Each row was made from one walk, in order. Every step used is in the known rows, and no mark comes twice. Write each row's walk.
In the rows, 128 means zero.
Known rows
vume -> sidum -> livi -> pelak: [188, 123, 86, 187, 122, 141, 144, 107, 145, 87, 180, 99, 194, 112, 135, 130, 162, 99, 119, 86, 126, 156, 153, 138, 111, 125, 119, 76, 95, 64, 110, 200]
nevu -> livi -> lusuv -> sidum: [213, 143, 88, 131, 107, 154, 162, 136, 104, 129, 158, 108, 134, 124, 148, 144, 132, 111, 111, 130, 148, 175, 99, 127, 124, 183, 114, 76, 113, 100, 133, 170]
gabu -> nevu: [183, 147, 82, 112, 100, 83, 174, 96, 121, 120, 119, 90, 156, 122, 105, 122, 129, 114, 68, 111, 110, 127, 91, 116, 91, 140, 117, 113, 123, 104, 133, 134]
gabu -> nevu -> rozi -> pelak: [193, 127, 77, 108, 97, 85, 169, 96, 85, 111, 113, 88, 136, 124, 146, 142, 142, 121, 65, 100, 119, 135, 116, 110, 90, 130, 105, 93, 73, 114, 137, 139]
gabu -> pelak -> rozi -> nevu -> livi: [221, 115, 73, 107, 127, 135, 174, 91, 73, 68, 128, 103, 181, 130, 176, 83, 147, 111, 156, 125, 128, 142, 166, 127, 123, 136, 115, 96, 97, 95, 143, 151]
nevu -> rozi -> pelak -> livi -> sidum: [213, 117, 76, 121, 97, 141, 172, 98, 69, 110, 81, 89, 173, 134, 184, 129, 168, 108, 113, 78, 142, 156, 157, 131, 107, 155, 100, 62, 75, 109, 146, 210]
sidum -> vume -> rozi -> pelak -> livi: [231, 123, 129, 149, 111, 115, 158, 94, 162, 132, 139, 123, 149, 113, 110, 116, 137, 97, 134, 84, 111, 166, 173, 124, 111, 146, 120, 73, 117, 68, 156, 241]
pelak -> livi -> lusuv -> sidum: [220, 138, 84, 133, 88, 126, 151, 115, 98, 138, 170, 99, 200, 129, 150, 110, 162, 95, 83, 101, 139, 148, 129, 135, 100, 185, 128, 52, 133, 87, 152, 215]
gabu -> pelak -> rozi -> nevu: [192, 121, 71, 114, 125, 120, 166, 82, 79, 73, 129, 90, 197, 126, 155, 73, 150, 111, 146, 110, 125, 137, 169, 124, 111, 127, 120, 94, 107, 100, 145, 153]
gabu -> nevu -> rozi -> pelak -> livi: [225, 119, 75, 103, 91, 87, 173, 94, 71, 112, 118, 95, 157, 127, 166, 133, 155, 114, 62, 100, 120, 127, 126, 115, 88, 141, 105, 83, 74, 101, 146, 160]
livi -> lusuv -> sidum -> vume: [169, 157, 108, 163, 109, 119, 135, 121, 125, 151, 178, 99, 144, 106, 82, 119, 133, 106, 101, 100, 143, 170, 116, 135, 114, 161, 130, 57, 136, 84, 150, 184]
pelak -> rozi -> nevu -> livi -> sidum -> vume: [219, 142, 102, 124, 106, 123, 180, 103, 83, 69, 100, 132, 177, 128, 159, 93, 149, 121, 155, 121, 144, 143, 151, 152, 125, 159, 108, 106, 117, 73, 152, 165]
medop -> lusuv -> livi -> pelak -> rozi -> nevu: [181, 108, 93, 138, 106, 142, 209, 97, 131, 79, 98, 125, 167, 118, 126, 117, 125, 113, 135, 95, 154, 103, 106, 128, 135, 139, 127, 118, 115, 91, 149, 207]
medop -> lusuv -> sidum -> livi: [221, 135, 90, 160, 117, 140, 211, 114, 145, 128, 164, 104, 125, 115, 115, 101, 107, 107, 122, 95, 151, 160, 95, 141, 125, 151, 114, 85, 149, 69, 101, 190]
nevu -> livi: [227, 140, 89, 115, 108, 151, 182, 114, 122, 106, 126, 107, 131, 128, 163, 129, 124, 110, 141, 135, 138, 164, 107, 123, 132, 168, 111, 107, 116, 107, 124, 183]
gabu -> nevu -> livi: [225, 137, 84, 101, 103, 108, 186, 111, 110, 113, 118, 106, 134, 129, 136, 136, 123, 117, 87, 136, 115, 138, 86, 118, 107, 152, 109, 116, 109, 96, 130, 131]
medop -> lusuv -> sidum: [188, 143, 100, 135, 116, 140, 214, 109, 146, 132, 140, 96, 126, 123, 107, 109, 111, 111, 123, 81, 143, 161, 85, 145, 119, 155, 109, 100, 159, 94, 113, 179]
nevu -> livi -> lusuv -> sidum -> vume -> rozi: [231, 139, 115, 144, 113, 148, 158, 138, 132, 149, 169, 128, 110, 119, 139, 150, 124, 109, 126, 120, 145, 180, 115, 120, 131, 180, 114, 79, 120, 79, 139, 194]
lusuv -> livi: [180, 123, 96, 129, 98, 141, 175, 98, 149, 102, 116, 101, 150, 127, 103, 122, 113, 111, 118, 95, 125, 137, 87, 117, 138, 154, 123, 98, 137, 123, 152, 225]
pelak -> livi -> sidum -> vume -> rozi: [235, 132, 112, 142, 105, 143, 177, 101, 135, 145, 79, 117, 188, 133, 131, 105, 155, 93, 131, 74, 123, 148, 155, 142, 114, 168, 113, 81, 146, 58, 154, 243]
pelak -> rozi -> nevu -> livi -> lusuv -> sidum: [215, 142, 86, 117, 94, 114, 168, 116, 74, 76, 159, 123, 179, 129, 176, 106, 153, 124, 117, 127, 149, 147, 133, 141, 115, 176, 115, 90, 109, 94, 145, 152]
rozi -> pelak: [171, 130, 79, 128, 107, 124, 159, 92, 118, 89, 110, 76, 180, 120, 99, 125, 144, 109, 104, 101, 110, 169, 143, 134, 92, 136, 119, 69, 88, 126, 142, 173]
lusuv -> livi -> sidum: [162, 124, 94, 137, 105, 170, 185, 104, 136, 113, 50, 98, 169, 138, 83, 129, 125, 111, 118, 77, 124, 140, 88, 136, 134, 155, 113, 96, 141, 115, 155, 213]
sidum -> vume -> rozi -> pelak: [202, 130, 129, 154, 119, 111, 156, 96, 172, 133, 133, 117, 129, 107, 87, 126, 125, 103, 137, 83, 111, 173, 160, 120, 114, 137, 120, 83, 116, 80, 149, 219]
vume -> sidum -> livi: [200, 141, 96, 178, 122, 127, 145, 107, 116, 83, 202, 105, 174, 113, 134, 119, 143, 103, 127, 93, 127, 166, 156, 134, 103, 133, 116, 84, 121, 70, 100, 199]
livi -> sidum -> vume: [165, 153, 110, 157, 123, 146, 170, 102, 135, 134, 52, 99, 159, 119, 70, 105, 135, 107, 145, 78, 127, 161, 130, 154, 124, 142, 111, 92, 147, 74, 148, 191]
lusuv -> sidum -> vume -> rozi: [207, 142, 131, 149, 114, 125, 177, 107, 208, 166, 167, 105, 118, 120, 85, 107, 124, 109, 118, 62, 112, 188, 101, 140, 133, 161, 108, 73, 159, 76, 142, 203]
gabu -> nevu -> rozi -> pelak -> livi -> lusuv: [213, 123, 73, 113, 89, 85, 154, 105, 49, 117, 127, 99, 160, 121, 164, 147, 157, 112, 53, 110, 132, 122, 137, 107, 80, 146, 114, 75, 68, 101, 149, 161]
livi -> lusuv -> sidum -> vume -> rozi: [174, 152, 118, 163, 112, 117, 134, 126, 145, 168, 178, 107, 135, 108, 90, 133, 131, 105, 101, 88, 139, 170, 122, 122, 113, 167, 127, 65, 138, 83, 145, 198]
pelak -> rozi -> nevu: [188, 146, 85, 116, 94, 93, 169, 92, 93, 65, 136, 106, 197, 128, 162, 86, 152, 122, 126, 112, 139, 129, 146, 133, 107, 154, 119, 108, 121, 104, 143, 163]
vume -> sidum -> livi -> pelak -> rozi: [196, 118, 85, 185, 112, 146, 145, 104, 124, 68, 187, 103, 209, 114, 172, 134, 170, 99, 111, 85, 135, 154, 168, 138, 106, 126, 117, 75, 95, 61, 111, 213]
livi -> pelak: [152, 128, 76, 140, 105, 143, 167, 96, 180, 120, 95, 74, 190, 118, 126, 128, 161, 102, 107, 90, 130, 140, 107, 125, 124, 135, 129, 88, 92, 106, 144, 187]

Write each row's walk
[219, 126, 126, 158, 111, 111, 138, 104, 137, 137, 148, 129, 154, 106, 110, 131, 140, 94, 125, 94, 123, 160, 182, 116, 101, 149, 129, 65, 109, 69, 160, 240]
sidum -> vume -> rozi -> pelak -> livi -> lusuv
[230, 110, 71, 115, 122, 145, 170, 83, 99, 111, 130, 82, 196, 129, 158, 79, 152, 90, 136, 103, 117, 143, 160, 124, 112, 141, 123, 73, 117, 90, 144, 202]
gabu -> pelak -> livi
[180, 110, 120, 153, 115, 166, 177, 102, 155, 119, 54, 117, 154, 127, 57, 139, 122, 110, 126, 64, 111, 155, 120, 135, 134, 146, 110, 82, 126, 92, 171, 233]
lusuv -> livi -> sidum -> vume -> rozi -> pelak
[167, 118, 74, 137, 93, 151, 169, 89, 150, 90, 104, 78, 212, 123, 181, 134, 175, 105, 96, 89, 143, 136, 133, 126, 115, 138, 125, 88, 92, 103, 144, 207]
livi -> pelak -> rozi
[237, 121, 127, 143, 108, 128, 178, 101, 186, 149, 166, 109, 149, 125, 97, 104, 144, 104, 105, 62, 102, 190, 127, 153, 119, 163, 109, 48, 137, 69, 156, 216]
lusuv -> sidum -> vume -> rozi -> pelak -> livi
[187, 123, 98, 131, 109, 123, 163, 101, 162, 126, 118, 94, 154, 129, 120, 152, 135, 106, 108, 78, 107, 167, 150, 106, 96, 150, 115, 89, 99, 122, 134, 200]
vume -> rozi -> pelak
[175, 110, 94, 145, 113, 162, 208, 99, 154, 106, 92, 110, 143, 115, 110, 135, 113, 107, 130, 89, 150, 118, 87, 120, 139, 138, 126, 112, 122, 99, 139, 224]
medop -> lusuv -> livi -> pelak
[194, 141, 82, 107, 97, 83, 173, 99, 97, 129, 122, 92, 122, 123, 159, 132, 134, 120, 76, 101, 131, 124, 97, 102, 105, 140, 107, 112, 103, 107, 128, 148]
gabu -> nevu -> rozi
[216, 117, 92, 140, 106, 142, 168, 90, 97, 100, 73, 98, 213, 125, 100, 107, 166, 99, 113, 89, 108, 163, 172, 162, 95, 147, 114, 49, 97, 79, 164, 208]
rozi -> pelak -> livi -> sidum -> vume
[220, 117, 78, 121, 95, 127, 164, 89, 99, 86, 119, 90, 211, 129, 134, 112, 163, 99, 98, 102, 109, 158, 161, 140, 88, 154, 119, 55, 90, 107, 152, 204]
rozi -> pelak -> livi
[174, 103, 85, 132, 92, 141, 177, 92, 154, 74, 99, 109, 201, 128, 131, 120, 153, 115, 108, 89, 131, 113, 103, 127, 142, 145, 129, 92, 97, 107, 173, 211]
lusuv -> livi -> pelak -> rozi -> nevu
[204, 121, 73, 133, 94, 123, 136, 103, 70, 93, 132, 95, 217, 120, 130, 130, 167, 95, 87, 113, 123, 152, 174, 132, 77, 157, 129, 46, 80, 106, 159, 203]
rozi -> pelak -> livi -> lusuv
[211, 141, 104, 119, 120, 116, 184, 122, 156, 133, 85, 128, 140, 138, 120, 123, 131, 118, 154, 97, 120, 145, 124, 118, 124, 172, 110, 123, 113, 93, 139, 155]
vume -> rozi -> nevu -> livi -> sidum
[217, 116, 71, 165, 96, 152, 183, 109, 179, 116, 170, 85, 188, 124, 151, 107, 160, 105, 78, 82, 136, 170, 104, 148, 130, 150, 114, 44, 111, 70, 129, 196]
lusuv -> sidum -> livi -> pelak -> rozi
[207, 147, 85, 131, 108, 146, 151, 131, 84, 114, 140, 114, 136, 119, 160, 151, 128, 107, 127, 147, 158, 158, 122, 110, 120, 173, 122, 94, 104, 106, 130, 182]
nevu -> livi -> lusuv
[175, 125, 116, 152, 112, 162, 179, 100, 143, 119, 58, 113, 152, 125, 61, 118, 119, 111, 136, 77, 123, 145, 100, 141, 145, 146, 115, 89, 148, 89, 166, 229]
lusuv -> livi -> sidum -> vume
[209, 145, 83, 119, 97, 109, 158, 113, 58, 63, 146, 128, 183, 125, 187, 112, 151, 120, 131, 142, 155, 131, 151, 127, 110, 168, 121, 104, 102, 98, 144, 159]
pelak -> rozi -> nevu -> livi -> lusuv
[215, 133, 81, 126, 97, 148, 182, 99, 105, 123, 69, 95, 216, 141, 143, 102, 164, 96, 114, 86, 127, 142, 137, 148, 106, 171, 113, 80, 138, 86, 146, 217]
pelak -> livi -> sidum
[222, 140, 86, 109, 97, 110, 179, 101, 82, 59, 136, 122, 179, 132, 188, 96, 148, 123, 139, 133, 146, 137, 141, 134, 120, 166, 113, 112, 110, 99, 139, 161]
pelak -> rozi -> nevu -> livi
[218, 120, 94, 145, 99, 125, 143, 103, 93, 111, 154, 103, 200, 115, 104, 114, 165, 98, 88, 99, 118, 169, 165, 149, 90, 156, 125, 27, 93, 83, 168, 206]
rozi -> pelak -> livi -> lusuv -> sidum -> vume
[203, 144, 135, 154, 118, 109, 159, 100, 187, 150, 142, 119, 115, 108, 103, 116, 116, 103, 149, 85, 124, 163, 141, 112, 127, 146, 122, 103, 145, 75, 141, 229]
sidum -> vume -> rozi
[212, 138, 82, 108, 109, 129, 194, 116, 99, 120, 65, 104, 147, 136, 121, 143, 132, 118, 87, 121, 116, 138, 87, 132, 103, 153, 100, 115, 113, 90, 133, 122]
gabu -> nevu -> livi -> sidum
[187, 125, 103, 136, 113, 146, 208, 102, 128, 104, 110, 115, 125, 118, 107, 124, 94, 110, 139, 96, 149, 127, 92, 117, 131, 147, 122, 120, 149, 105, 128, 224]
medop -> lusuv -> livi
[223, 137, 80, 158, 105, 133, 182, 115, 170, 133, 184, 87, 152, 124, 113, 92, 132, 106, 94, 92, 129, 180, 92, 146, 129, 158, 114, 53, 138, 78, 117, 182]
lusuv -> sidum -> livi
[218, 118, 60, 168, 99, 119, 164, 102, 145, 79, 145, 104, 208, 110, 163, 96, 165, 103, 111, 116, 150, 127, 149, 125, 126, 133, 132, 70, 78, 63, 133, 190]
sidum -> livi -> pelak -> rozi -> nevu
[223, 144, 106, 143, 113, 148, 156, 133, 111, 134, 167, 121, 122, 115, 130, 134, 126, 110, 126, 129, 147, 178, 108, 134, 131, 174, 116, 72, 119, 80, 142, 180]
nevu -> livi -> lusuv -> sidum -> vume
[184, 145, 91, 191, 119, 122, 117, 120, 85, 91, 213, 110, 179, 105, 132, 136, 146, 98, 116, 105, 141, 159, 170, 126, 92, 140, 125, 75, 112, 68, 105, 199]
vume -> sidum -> livi -> lusuv
[190, 121, 126, 155, 123, 162, 212, 108, 147, 132, 66, 133, 115, 120, 83, 135, 93, 106, 155, 70, 147, 133, 108, 125, 135, 145, 113, 121, 159, 76, 140, 239]
medop -> lusuv -> livi -> sidum -> vume -> rozi
[182, 103, 93, 143, 104, 167, 207, 97, 136, 88, 97, 112, 159, 118, 146, 140, 122, 107, 123, 88, 159, 114, 103, 122, 132, 138, 123, 111, 124, 97, 138, 237]
medop -> lusuv -> livi -> pelak -> rozi
[216, 109, 68, 122, 127, 166, 177, 90, 89, 119, 74, 80, 213, 137, 141, 86, 160, 91, 134, 88, 115, 147, 162, 139, 111, 139, 114, 72, 120, 83, 147, 195]
gabu -> pelak -> livi -> sidum
[234, 141, 132, 136, 118, 116, 187, 115, 196, 151, 166, 128, 110, 123, 89, 95, 123, 118, 141, 84, 111, 182, 98, 148, 144, 169, 107, 80, 141, 65, 150, 171]
lusuv -> sidum -> vume -> rozi -> nevu -> livi
[218, 118, 82, 166, 109, 157, 213, 110, 148, 111, 155, 102, 158, 117, 153, 112, 131, 105, 107, 88, 162, 150, 110, 143, 127, 143, 113, 78, 128, 63, 111, 203]
medop -> lusuv -> sidum -> livi -> pelak -> rozi
[226, 117, 78, 116, 93, 125, 166, 93, 75, 104, 123, 92, 162, 128, 198, 125, 162, 107, 112, 90, 143, 154, 158, 119, 109, 154, 107, 65, 72, 113, 143, 219]
nevu -> rozi -> pelak -> livi
[206, 118, 69, 118, 126, 133, 153, 102, 46, 73, 138, 107, 187, 123, 174, 96, 150, 109, 146, 133, 139, 137, 174, 120, 113, 139, 122, 89, 89, 93, 146, 149]
gabu -> pelak -> rozi -> nevu -> livi -> lusuv
[228, 126, 114, 138, 125, 173, 182, 120, 129, 124, 61, 125, 132, 129, 117, 146, 132, 109, 153, 103, 124, 181, 140, 141, 129, 159, 98, 89, 104, 76, 144, 191]
nevu -> livi -> sidum -> vume -> rozi -> pelak
[165, 124, 73, 131, 96, 120, 169, 91, 145, 79, 103, 95, 223, 122, 157, 107, 179, 114, 110, 96, 137, 122, 134, 135, 119, 141, 129, 94, 82, 96, 155, 169]
livi -> pelak -> rozi -> nevu
[196, 149, 120, 147, 112, 125, 176, 100, 181, 145, 164, 94, 134, 117, 76, 87, 128, 113, 119, 77, 116, 186, 94, 160, 134, 155, 111, 66, 159, 79, 144, 187]
lusuv -> sidum -> vume
[212, 124, 83, 167, 117, 153, 213, 113, 166, 130, 149, 99, 142, 114, 117, 107, 123, 102, 113, 88, 152, 153, 93, 144, 131, 142, 117, 77, 128, 64, 109, 189]
medop -> lusuv -> sidum -> livi -> pelak
[173, 140, 112, 163, 111, 119, 131, 123, 136, 152, 171, 104, 144, 107, 78, 141, 139, 105, 92, 86, 129, 180, 136, 130, 101, 158, 126, 48, 115, 89, 153, 189]
livi -> lusuv -> sidum -> vume -> rozi -> pelak
[218, 112, 61, 174, 96, 147, 165, 102, 149, 89, 147, 96, 201, 112, 181, 116, 161, 95, 98, 111, 154, 139, 146, 121, 124, 132, 130, 65, 85, 68, 123, 221]
sidum -> livi -> pelak -> rozi
[230, 139, 101, 146, 94, 121, 147, 112, 106, 143, 178, 112, 188, 118, 132, 100, 157, 94, 97, 101, 139, 154, 138, 140, 107, 179, 129, 47, 138, 67, 158, 225]
pelak -> livi -> lusuv -> sidum -> vume
